Each row was made from one path, in order. Every step used is in the known rows, and no mark comes twice. Write each row's path.
Known rows
zulo, buvad: [  5  -3 -19  -4  -1  -2   2   1 -12   2   3   2  -2   0   1  -3  -1   1
  -2  -2   0   2  -3   3  -4   2 -38   5  16   0  -2   8   1  17   2  -5
 -18]
ronezu, vokupum: [  9  -7  12  -5   4   4   2  -3  -3  -6  -4   2  -7   7  -1  -1  -9 -15
 -29   1  -1   0  -5   0   3   0  -1   1  -4  -2  -1 -26   0   4   3  19
 -42]
kotilu, tudud, kotum: [ -8   2  -8  12  -2  -7  14   8  12 -11   3 -13 -21  29 -13   5  -6  -4
  28 -23 -12  30  -5 -20  -8  -6 -16 -11  -3   3   9   1 -19  10   3  -5
   1]
duder, kotilu: [  4   0  -2  16   3   5   1   1  -1  -1  -1  -1  13  -3   1  -8   1  -2
  -2  -8  -4 -10  -2   3   0  48  19   5   4  -4   1  -2  17  18  -3   9
  -1]
vokupum, ronezu: [ -4 -12   1   0  -1   0   7  13  15   6  15   1   3  -7  -2   0  19  -2
   0 -22  -4  -2  -5   0 -21  -2   2   1  -1  -5 -38  -3  -3  -1   0  -4
  10]
lekeg, kotum: [  2  -5  11   0  -1   3  -6  18   1   0  -1  -3  -4 -39  14  -2  -4  10
   4  -2   6  20   1 -12   1  -3 -10  -3  -5  -8   3  -3  -4  -1   7   4
  -3]
duder, kotilu, lekeg, kotum: [ 15  -2   7  13   5   7  13  30  18   1  49  -9  17 -43  20  -8   7  34
   6  -9   5  19   0 -16   3  39   1   2  -7 -11  15  -3  22  21   5   8
  -2]
zulo, buvad, kotilu, lekeg: [  5  -4 -23  -7   0   1   9  17   6   9  55  -6  12   1   0  -6  14  18
   0   1  -7  -3   3  15   1 -47 -53   2  10   2  19   0  33  35   1  -4
 -17]
kotum, pasoniv, buvad: [ 11  -2 -14 -12  -7  -5  -2  -6  56  -2  -4  29  -4  10   4  -3 -13  19
   8   3   6  -4  -3  52  -8   3 -13  -1  -1  -1   0  -6  13   7   2  -6
  10]
kotum, tudud, zulo, buvad, kotilu: [-13 -11 -10   1  -3  21  -7   3 -16  55  24   8   6 -33 -16   0 -11 -11
  44  -2  -1 -14  -3  20  17 -43 -45   7  15   8  13 -13  18  38   2  -7
 -12]
pasoniv, buvad: [ 10   0 -28  -9   4   2   9   1  52  -2 -14  21  -2   1   2  -4  -1  10
 -10   1   4  -3   3   6  -9  -2 -19  -1   7  -2  -3   2   0   2   1  -2
  11]
kotum, pasoniv, buvad, kotilu, tudud: [ -2  -5 -11   0 -12  22  13 -14  72 -12  -2  18   6   9  -4  -4 -11  14
  34   7  -4  -3  -3  63 -14 -37 -36  -4   9   0  17 -14  28  32   1  -4
  10]
buvad, zulo, tudud, kotum, pasoniv: [-10   5  12  -5 -15  -5 -16  16  13   2  48  -6 -25  18 -12   4   1  -2
  43 -11  -8  24  -1  41  20 -34   0 -26  11   7   2 -17  15   8   4  -8
 -24]
lekeg, kotum, tudud, zulo, buvad, kotilu: [ -9 -17   3   1  -4  27  -8  22 -17  55  30   3   7 -68  -3  -5 -18   2
  51  -6   8  10  -4  12  19 -49 -60   7  10   4  25 -16  15  39   6  -5
 -18]
lekeg, kotum, pasoniv, buvad: [ 12  -6   3 -10  -8  -1  -5  15  61  -7  -4  26  -6 -32  16  -7 -17  26
  14   0  14  14   0  37  -7   0 -22   2  -5  -8   4 -10  11   8   7   0
   9]
lekeg, kotilu: [ 39   1  15  -1 -15   6   1   5  -5  -4  -2  -1  17 -18  16  -5  -2   5
  -9  -1   7   0   1   2   0 -11   3  -9   0 -10 -19  -1  14  17   1   7
  -2]
kotilu, tudud, zulo, buvad: [  5  -2 -19   7  -3  23   9  -7  -7  37  -9 -10   6 -39 -17   6   1 -14
  30  -3   3  -4  -4  -1   2   3 -38  20  14   8   2  -4  -7  24   4  -6
  -9]
zulo, buvad, tudud, kotum, pasoniv: [ -5  -6 -15   7 -12 -15  -8   8  -1  21  44   3 -30  40  -9   6 -20   2
   5 -22  -9  28  -4  45  -3  36 -64  -3  11   4  17 -11  16  21   3 -14
 -23]
zulo, buvad, tudud, kotum: [ -6  -1 -27  10   0 -10   1  15  -6  24  32  -6 -30  33 -10  -4  -7 -11
 -11 -21  -5  26   2   0   3  31 -66  -5  20   5  10   2  -4  18   3 -10
 -22]
buvad, kotilu, tudud: [-11  -2   1   9  -7  29  19 -12  15  -6  -3 -12   6   1  -9  -3   2  -5
  26   4  -7   2  -1   9  -2 -44 -23   0   4   4  18  -7  14  25  -3   2
  -3]
zulo, tudud: [  1   3   7   2  -4  21   3  -2   5   0  20 -12  -9  10   1   2  -3  -5
  22   2  -1   7  -3  -5   0   5  18 -30  17  -1   1   1   6   2  11  -3
  -8]
lekeg, kotilu, buvad, tudud, zulo: [ 73   3 -11  17 -17  27  17   0  16  71 -10 -12  18 -50   5   1  -2  -7
 -19   2  12 -14   3  15  21  26  14  10   1   2 -18  -5  18  11  -1   6
 -11]
lekeg, pasoniv, buvad, kotilu: [  6   5 -14  -7   8   4   6  -2  64   2 -13  17  17  40   9  -2   2  -8
  17   3   8  -5   1  24  -1 -48 -34  -5   3  -5   1 -12  27  13   3   7
   6]
lekeg, kotilu, tudud, zulo, buvad: [ 39  -1  -7   7 -18  34  11  -1 -11  36 -13 -14  19 -58  -4  -3   0  -7
  19  -1   5   1   0   1   1 -10 -34  10  11  -3 -20  -5   9  45   8   1
  -9]
kotum, pasoniv, buvad, tudud: [ 13   4 -14   8 -15  11   1  -9  62  18  20  21 -11  13   3   3 -13  13
  -4   9   6   0   0  64  -5  38 -32   4   7   5   9 -12  22   6   3  -3
   3]
kotilu, buvad, tudud, kotum: [ 30  -1 -24  16  -2 -12  14  10  26  22   8 -10 -29  34  -1   6  -7 -10
 -15 -18  -9  17   4  -2   9  31  -3  -1   5  13  12   0  -1  -3   1 -10
 -15]
duder, ronezu: [-1 -5 -1 18  2 -7  4 16 11  1  0  2  8 -2  4 -2 20  2  3 48 -2 -7  2 -7
 10  3 14  5  5  1 -9 -1  5  1 -4  4  4]
duder, kotilu, lekeg, kotum, pasoniv, buvad: [ 24  -8   1   0  -5   1   7  27  78  -6  46  21  11 -34  20  -8  -8  48
  17  -3  11  16   0  37  -6  45 -12   4  -7 -14  12 -10  36  25   5   8
   9]
buvad, tudud, zulo: [ -5   7  -3  15  -5  20   2   2  -3  70  16  -7   4 -30 -12   6  -4 -10
 -16   0  11   0   3  11  17  40 -12  18   1  10   3 -13   3   0   3   2
  -4]
kotilu, tudud, kotum, pasoniv, buvad, zulo: [  0   0 -17  -6 -13  -2   7   6  73 -10   6  11 -22  14 -18   7  -2   7
  36  -9  -2  22   4  45   5 -40 -46   4  -3  11   1 -15   2  11  -1  -6
  -3]
kotum, tudud, zulo, buvad, kotilu, lekeg: [  0  -7  -8   1  -4  22   3  14  -2  59  73  -1  14 -28 -11   1   0  11
  47  -3  -2 -11  -3  17  14 -48 -51  12   9   9  21 -12  31  40   3  -7
 -17]
pasoniv, buvad, tudud, zulo: [  6   7 -28   9  -5  21   5   4  48  66   6  13   4 -29  -9   4  -4   0
 -19   5  16  -5   3  19  13  36 -27  20   4  11  -3  -7   2  -2   3  -3
   6]
zulo, tudud, kotum, pasoniv: [ -7   0  15   2 -13 -10 -10  12  12  -2  39  -2 -26  46 -11   5 -22   1
  43 -17 -14  32  -8  24  -2   7  13 -40   7   3   9 -11  12   9   6 -10
  -8]
pasoniv, buvad, tudud, kotum: [  0   0 -36   8  -3  -7   7  17  56  21  15  13 -26  37  -6   2  -6   3
 -27 -15  -1  22   0   0  -3  26 -47  -8  10   8   5  -1   0  -1   1 -11
   1]

Which path is each row?
[  4 -14   7  -3  -4  26   8  24   9  11  79  -3  -4 -35  15  -9  -3  27
  50  -2  -1  17   0   6   2 -56 -69  -7   9  -7  34  -8  30  40   5  -3
 -18] -> zulo, buvad, kotilu, lekeg, kotum, tudud
[ 15  -2  13  -4   3   3   6  29  16  -2  48 -14  -1 -37  18  -1   5  33
   9   1   5  24   0 -18  -1  -6 -13  -2 -11  -9  11  -3   5   3   8   2
  -2] -> kotilu, lekeg, kotum
[  0  -3 -17  -2 -10  -7  13   3  76 -15  -1  16 -24  38  -9   5 -21  10
  38 -13  -7  27  -8  32 -17  -2 -30 -11   0   1   7  -6   0  18   4 -10
  13] -> kotilu, tudud, kotum, pasoniv, buvad
[ -7  -1  -1   5   0  -4  -2  16   8  -1  29 -16 -26  39  -7   5  -3   1
  22 -19 -12  32  -2 -20  -1  -2  12 -35  12   4   7  -1   2   4   5  -8
  -9] -> zulo, tudud, kotum
[ -9  -7   6   1  -6 -31 -13  12   9  -2  19   6 -18  39 -11   1 -19   6
  19 -21  -5  25  -4  31   0   1  -2  -7  -8   3   7 -12   7  10   1  -9
   1] -> tudud, kotum, pasoniv
[  2  -8  -9   1  -6  17  -7  -1 -20  53  19   7  -4 -34 -15   6 -12 -12
  44  -4   2  -5  -7  10  14  -3 -33  11  15   7   4  -8   0  21   2  -8
  -8] -> kotum, tudud, zulo, buvad
[ 65  -6   0  13 -25  -6   8   9  30  19  15  -3 -14  22   7   2 -23   3
  -2 -16  -6  19  -2  45   7  23   2 -16  -1  -3   0 -11  29  21   3  -2
 -14] -> lekeg, kotilu, buvad, tudud, kotum, pasoniv
[ -6  -2 -15  -1 -12  31  11  -7  71  39 -11  15  15 -22 -22  -1 -12   6
  38   4   3 -10  -4  62   2 -38 -25  10   3   8  15 -21  21  32   5  -1
   9] -> kotum, pasoniv, buvad, kotilu, tudud, zulo
[-17  -7 -27   5  -5   0   9  11   7  -3  10 -13 -15  31 -18  -5  -1  -9
  26 -18 -14  27  -3  -3  -4 -45 -66 -10  16   6  22  -1   9  42   2  -7
 -20] -> zulo, buvad, kotilu, tudud, kotum
[-13   6  -6  -4  -5   1  -5  22   9  10  36 -12 -25  11 -11   6  15  -8
  19 -12  -7  27   4  -3  24 -41  -6 -25  15   8  -2  -5   2   2   5  -8
 -24] -> buvad, zulo, tudud, kotum
[ -9  -5 -22  -6   0   7  -1   5 -10   4   8   2  10   1  -1 -10   4   0
  -1  -3  -5  -6   0  16   0 -40 -54   2  19   0  11  -1  23  30  -5  -7
 -18] -> zulo, buvad, kotilu
[ -9   0   9  11 -13 -15 -10   9   9  18  41   3 -30  44  -9  10 -24  -2
   4 -19  -6  24  -2  44   0  36 -20  -7  -3   6  15 -18  12   4   5  -2
  -8] -> buvad, tudud, kotum, pasoniv
[ -1  -4 -22  -5   5   8   8  19  -4  59  48  -7  24 -32 -14  -2  16  16
   2  -3   2 -12  -3  17  13 -39 -46  16  11   5  13  -6  26  37   1  -4
 -17] -> tudud, zulo, buvad, kotilu, lekeg
[ 20   9 -13  -7  11  -2   6  -7  59  -5 -17  14   7  36  11   5  -2  -7
  19   3  12  -2   0  13 -10  -8 -21   3   1  -8 -11  -7  11  -1   6   0
   9] -> lekeg, pasoniv, buvad
[  0  -4 -21  -8  -4 -28  -4  15  59  -6   5  28 -22  38  -4   1 -21  14
   8 -18  -4  20  -5  36  -7  -1 -22  -7  -3  -2   4  -9   9   8   1 -12
  13] -> tudud, kotum, pasoniv, buvad
[ 11   6 -26   5  -4  21  14   0  54  20   7  13 -11   5   6   5   0   6
 -26   7   7  -1   5  19  -4  33 -38   1  12   5   2   0   5   3   4  -5
   3] -> pasoniv, buvad, tudud
[ -6   2  -6  16  -3 -12  -3  15   5  20  28  -5 -23  36  -6   5  -5  -9
 -15 -20  -5  28  -1  -3   4  28 -27  -8   1   8  10  -5   0   1   2  -7
  -6] -> buvad, tudud, kotum
[ -3   3 -20   2   8   0  18   4  74 -12 -12   4  -2  69  -2   2  -5 -14
  41 -12   1  21  -3   6  -9 -55 -47 -13  -2  -1   8 -13  16  24   3  -1
   5] -> lekeg, pasoniv, buvad, kotilu, tudud, kotum
[  7   1 -28 -14  -2   8   8   8  56   0  -4  18   4 -23   0   3  23   7
 -12   9   7  -7  15  23  15 -41 -32  17   6   6 -12  -2   2  -2  -1  -4
  -5] -> pasoniv, buvad, zulo
[ 28  11 -15  -4   9  -3  17   9  75  -5  33   5   6  39  19   8  13   9
  19   5  10   3   0  10 -10  -9 -23   1  -8  -9  -6  -7  18  -7   4   4
  11] -> kotilu, lekeg, pasoniv, buvad
[ -4  -6  15  12  -4  17  -4   6  -6  48  14   3  -1 -32 -16  10 -14  -7
  46  -4   7  -8  -5   9  15  -4   5   8  -4   7   4 -10  -5   5   1  -1
   7] -> kotum, tudud, zulo
[ 27   0  -6  -2 -10  -7   1  10  38   6  26 -12 -29  19 -12  10   0  -6
  46 -10  -8  18   2  42  25 -34  25 -20  12  11   7 -10  12   0   4 -11
 -32] -> kotilu, buvad, zulo, tudud, kotum, pasoniv
[ 40  -1 -21  13  -6  17  19  -9  27  20  -3  -9 -13   4   5   3  -2  -7
  -9   5  -3  -2   3  11  10  34   5   6   7  11   7   3   1 -10   0  -1
 -15] -> kotilu, buvad, tudud
[  0   2   0  23  -4  24  18 -13  15  -5  -8 -12  10  -2  -4  -2  -1  -2
  29  -3  -5   2  -2  -5  -7  46   7   1   5   1   5   1   8  24   1   7
   3] -> duder, kotilu, tudud
[  2   5   5  -4  -8  28  -1   4   6   7  24 -14   0 -17  -4   1  20  -7
  20  10  -1   1   6   9  21 -35   6 -15  16   8   0   0   9  -2   6  -3
 -22] -> buvad, zulo, tudud
[  7   3 -19   8  -5  16   2  -4 -10  22  24  -5  -9   6   0   4   1  -9
 -15  -1  -2   3   1  11  -1  38 -56   4  22   4   9  -1   8  13   4  -6
 -21] -> zulo, buvad, tudud
[  3 -12  28   1  -2  25  10  28  20   3  77  -8   3 -31  17  -5  -6  27
  49   0   3  16   0   6   5 -50 -32 -14 -10  -5  29 -14  26  26   5   0
  -2] -> buvad, kotilu, lekeg, kotum, tudud
[ 41  -1  17   8 -18  30  15  -6  10  -8 -10 -15  15 -21   9  -2   1  -1
  19   2   2   6  -4  -4 -10 -15  -4 -11  -3  -5 -13   0   9  24   3  12
   2] -> lekeg, kotilu, tudud
[  0  -6 -11  -6   5  12   8  37   3  53  52 -10  21 -75  -2  -8   9  23
   7 -10   8  13   3   0  14 -46 -57  18   8  -6  20  -8  25  34   5   0
 -17] -> tudud, zulo, buvad, kotilu, lekeg, kotum
[ 10   5  -5 -12 -15  24  -2  -1  68   1  24  17  -6  -8  -5   5   8   8
  34  14   7   0   4  62   9 -34  -7 -12  20   5  -1 -12  18   3   7  -9
 -14] -> kotum, pasoniv, buvad, zulo, tudud
[  1   6 -16   5   3  29  18  -4  69  36 -22   1  25   0  -6   7   1 -19
  52   5  11  -9  -2  22   2 -46 -34  12  -2   3  -1 -19  16  22   3   4
   8] -> lekeg, pasoniv, buvad, kotilu, tudud, zulo
[-12  -9 -23  -7  -3 -23  -2  17  64   2  12  26  -9  40  -7  -7 -18  16
   9 -16  -6  13  -2  50  -3 -45 -34 -10   2   2  16 -12  29  25  -6  -9
   3] -> tudud, kotum, pasoniv, buvad, kotilu
[  1  -6   5  -2   2   9  13  34  20   4  51 -12  15 -40  17  -9   8  32
   9  -3   5  14   2   1   5 -46 -24  -3  -7  -3  22 -10  25  20   6   5
  -8] -> buvad, kotilu, lekeg, kotum
[  4   3 -31 -11  -5   4   4  25  60   2  22   5 -21  12  -4   2  15   1
   9 -11  -2  22   8   0  19 -41 -20 -21  23   6  -8   3   3   1   9 -13
 -13] -> pasoniv, buvad, zulo, tudud, kotum
[  8 -10   4   1  -4  22 -10  16 -17  52  21   4  -5 -76   1   2 -19   3
  55  -6  11  13  -4  -3  11  -7 -51  14  10   1   4  -9  -5  22   6  -2
 -10] -> lekeg, kotum, tudud, zulo, buvad
[ 19  14 -13  11   1  15   4  -6  63  18   3  10  -1  43  11  11   2 -14
   4  10  14   5   1  25  -4  29 -37   2   6   2  -5 -11  17  -1   3   2
   2] -> lekeg, pasoniv, buvad, tudud
[ 24  -6  -1 -13  -5  -2  10  25  77  -7  47  15  -2 -29  22  -4  -5  50
  18   1  14  24   1  32  -8  -4 -27   1 -10 -11  11 -10  17  10  10  -3
  10] -> kotilu, lekeg, kotum, pasoniv, buvad
[ -5   0   3  13  -9  28  12  -8   5  40 -11 -15   8 -34 -20   5  -1  -8
  30   1   3  -2   0  -4   8   2   1  14  -2  10  -2  -2  -9  10   2  -1
   3] -> kotilu, tudud, zulo
[ 73  -4  -8  -1 -11   7  16   2  18   2 -23  -6  13 -22  19  -7   1   3
  -9   0   3  -9   0   4   3 -14  26  -6  -2  -6 -19   5  13  15  -1   7
  -7] -> lekeg, kotilu, buvad
[-17 -10 -11   4 -11  -6   4   0  11  -8  19  -4 -16  38 -16  -1 -17  -1
  45 -18 -18  25  -7  45 -11 -42 -64 -10  12   7  24 -10  20  51  -2  -7
 -21] -> zulo, buvad, kotilu, tudud, kotum, pasoniv
[ 74   1  -8  -6 -16   9  14   3  20   4 -19  -8  17 -47  14  -5  20  -4
 -11   8   5 -13   9  19  27 -52  11  10   0  -3 -23   0  17  16  -1   4
 -18] -> lekeg, kotilu, buvad, zulo
[ -2  -7  26   6  -7  24 -10  19  -4  46  19   3  -1 -73   0   1 -18   2
  51  -4  14  15  -5  -3  18  -6  -6   8  -8   3   6 -13  -7   5  10   1
   5] -> lekeg, kotum, tudud, zulo
